Each row was made from one walk, in order. Every step used is in the known rows, and no mark comes twice. Write each row's walk.
Known rows:
viki/zuduk/mavi/vilib: [ 20.2   6.5 -18.8 -68.4  -3.9  45.3 -46.4  20.4 -14.8  -4.2  11.2  11.5
 -55.2  25.4  15.2 -19.7]
zuduk/dobub/vakamur/mavi/rasare: [-31.4   7.8 -37.1 -22.9  34.0  26.9  -0.1  19.5   9.1  13.7 -15.5  29.4
 -30.2  13.1  33.5  -5.2]
zuduk/dobub/rasare: [ -7.9  20.4 -27.3 -19.6  20.7  33.6  13.4  27.4  12.0   6.6 -21.9  46.0
 -47.9   8.4   9.0   0.0]
viki/zuduk/mavi/rasare/dobub: [ -1.5  14.0 -38.1 -76.0 -17.0  28.4 -31.0  15.6 -26.1   7.5  17.4   9.3
 -59.7  16.7  11.4   1.4]
vakamur/mavi: [-12.1 -24.9 -24.1 -26.7  22.6   9.9 -10.7  11.8  12.4  -7.2  -1.7  14.3
 -72.3  11.7  29.8 -45.2]
rasare/dobub/vakamur/viki/zuduk: [-16.7   4.5 -16.2 -52.1  28.2  22.6   8.5  -8.9  27.3 -13.7  41.8  14.2
 -56.4  16.8  34.7  -1.4]
viki/zuduk: [ 11.1   4.3  -3.6 -63.1  -4.7  20.0 -18.0  19.1   6.4  -3.3  22.1   9.8
 -62.6   0.4  16.5 -22.1]
zuduk/dobub/rasare/mavi: [-24.9  25.8 -17.1 -17.9  17.6  34.7  21.5  -1.0  10.5  13.1 -22.5  52.4
 -40.0  13.3  11.1 -14.4]
vakamur/mavi/vilib: [  2.3 -15.2 -32.4 -19.9  36.6  26.4  -8.8  21.3  10.5 -15.1  -7.6   1.0
 -79.4  31.8  18.4 -40.1]
vidob/viki: [ 28.9 -11.4  -7.8  -2.6  32.1  30.7   9.5   4.1  -1.8  -6.7  33.3  10.5
 -90.8   2.4   6.7 -19.5]
mavi/rasare/dobub/vakamur/viki/zuduk: [-14.0  20.4 -41.5 -47.3  28.4  15.1  17.7  25.2  12.2  -2.8  17.1  -2.6
 -72.8  18.0  17.3  34.5]
dobub/vakamur: [  0.3  13.0  14.4 -30.1  40.0  25.2  -0.1  20.4  29.3   3.0  23.6   7.5
 -34.5   4.4  39.0  -8.7]
vidob/viki/zuduk/dobub/vakamur/mavi: [ 11.0  -9.7 -19.4 -22.5   3.5  48.5 -16.1  -5.9  -4.0  -1.5  32.7  29.0
 -48.3  11.9  31.7 -24.5]
viki/zuduk/mavi/rasare: [  7.4   9.2 -29.5 -71.3 -13.2  28.7 -39.9  31.6 -20.7   7.8   3.0  11.6
 -58.9  12.1  15.9   2.2]
rasare/dobub: [-13.2   8.3 -21.7 -40.9  24.2  11.7  22.5 -11.4   1.8  -2.8  37.8   4.4
 -77.1   8.1   2.5 -23.5]
mavi/rasare/dobub: [-12.0  23.0 -46.0 -35.2  28.7   5.6  31.0  23.5  -7.4   6.5  12.5 -10.5
 -90.5  10.8  -9.1  16.8]
mavi/rasare/dobub/vakamur/viki: [-17.5  18.0 -42.6 -31.3  46.7  10.8  28.8  25.4  14.9  -1.8  10.5  -2.8
 -79.4  17.7  14.5  34.9]

Write each row's walk:
[ -3.5  20.6 -27.9 -75.0 -12.3  34.8 -32.6  16.2 -17.1  10.2  24.7   7.8
 -39.7  19.1  25.7   8.2]	viki/zuduk/mavi/rasare/dobub/vakamur
[ -9.4 -20.3 -35.7 -50.3  26.5  18.6 -11.3  14.4  23.0 -18.5 -13.3  45.8
 -80.7   6.7  24.5  -3.9]	vakamur/viki/zuduk/dobub
[ 34.7  -7.3  -6.5 -27.3   3.6  37.2  -8.2   4.1  -6.3  -8.2  43.2  10.7
 -81.0   3.4  10.8 -19.7]	vidob/viki/zuduk
[-17.2  12.5 -31.6 -55.4  -2.1  31.6 -20.1  22.4   2.8  10.0   0.0  24.4
 -28.7  12.0  32.9  -4.4]	viki/zuduk/dobub/vakamur/mavi/rasare
[  9.9  -1.6 -33.8 -20.4   5.2  45.2 -10.2   9.0 -10.5   2.9  22.4  21.3
 -55.6  14.5  24.5  -3.7]	vidob/viki/zuduk/dobub/vakamur/mavi/rasare
[ -7.9   0.1 -33.1 -38.2  26.3  37.9   1.0  10.2  27.6 -19.6 -26.1  48.4
 -73.1  29.3  20.4   1.3]	vakamur/viki/zuduk/dobub/rasare/mavi/vilib
[ -0.9   5.7 -38.0 -42.7  19.5  22.5 -23.5  34.9 -22.3  12.1 -14.1  11.7
 -69.8  13.4  10.7   8.7]	zuduk/mavi/rasare
[-14.2   3.9 -18.4 -23.4  34.8  19.3  -3.8  32.9  22.0   4.3   1.5   0.8
 -41.9  17.5  45.3  -1.4]	dobub/vakamur/mavi/rasare
[-23.6  -2.2 -22.4 -25.3  53.3  28.1   3.7  11.1  29.0  -1.8 -11.4  47.1
 -42.1   6.9  36.3   1.1]	zuduk/dobub/vakamur/viki
[-26.7   3.7 -17.8 -36.3  26.0  20.6   9.5 -15.4  16.4  -2.2  41.3   5.5
 -43.6  20.0  36.2 -27.8]	rasare/dobub/vakamur/mavi
[-15.3  31.6 -22.6 -13.1  26.3  45.0  22.9   5.1   9.3   8.1 -26.5  44.5
 -44.7  26.2   4.0 -11.5]	zuduk/dobub/rasare/mavi/vilib
[ 22.9   0.8 -35.3 -38.5  -7.1  43.7 -16.4  -1.4 -33.1   0.3  42.6   9.3
 -79.7  17.0   5.9  -1.1]	vidob/viki/zuduk/mavi/rasare/dobub
[ -1.9  -8.8  -4.2 -52.7  29.4  33.5 -32.5  18.5  30.7 -12.2  10.3  30.0
 -40.3  16.1  56.8   5.2]	dobub/vakamur/viki/zuduk/mavi
[ -8.1 -14.9 -51.3 -63.0  15.8  19.8 -21.2  15.7   3.0 -16.4  -2.0  27.0
 -90.6  20.8  22.1  14.9]	vakamur/viki/zuduk/mavi/rasare/dobub
[  1.7  21.2 -21.4 -52.9 -12.8  37.2 -10.5  25.3   6.9   3.5  -2.9  38.9
 -40.9   8.3  15.0  -4.9]	viki/zuduk/dobub/rasare
[-17.3  -5.7 -28.0 -42.4  17.5  27.7  -0.3   4.1  28.5 -14.6 -22.2  56.8
 -68.8  16.8  27.8  -1.8]	vakamur/viki/zuduk/dobub/rasare/mavi
[  7.5  -3.0  -9.5 -48.7  38.2  43.7 -31.2  24.3  29.7 -17.0   6.6  21.6
 -44.8  28.8  49.9   7.9]	dobub/vakamur/viki/zuduk/mavi/vilib
[ -7.7  16.6  -8.0 -60.0   0.7  35.6 -18.7  11.1   9.1   7.8  16.3  30.2
 -22.5   3.4  30.4 -13.5]	viki/zuduk/dobub/vakamur
[ -0.4  -5.3   1.0 -45.9  36.3  25.8 -13.3  22.2  43.6 -15.6  14.7  22.3
 -48.8  10.9  51.9   5.9]	dobub/vakamur/viki/zuduk
[-14.2  31.4 -33.1 -33.8  34.1  14.0  28.8  24.2   3.6   9.2  21.2 -12.0
 -65.4  14.4   8.6  25.7]	mavi/rasare/dobub/vakamur
[-17.9   0.8 -21.7 -58.9  21.1  30.5 -10.5 -12.5  14.5 -10.1  37.6  22.3
 -48.2  22.7  39.6  -2.3]	rasare/dobub/vakamur/viki/zuduk/mavi
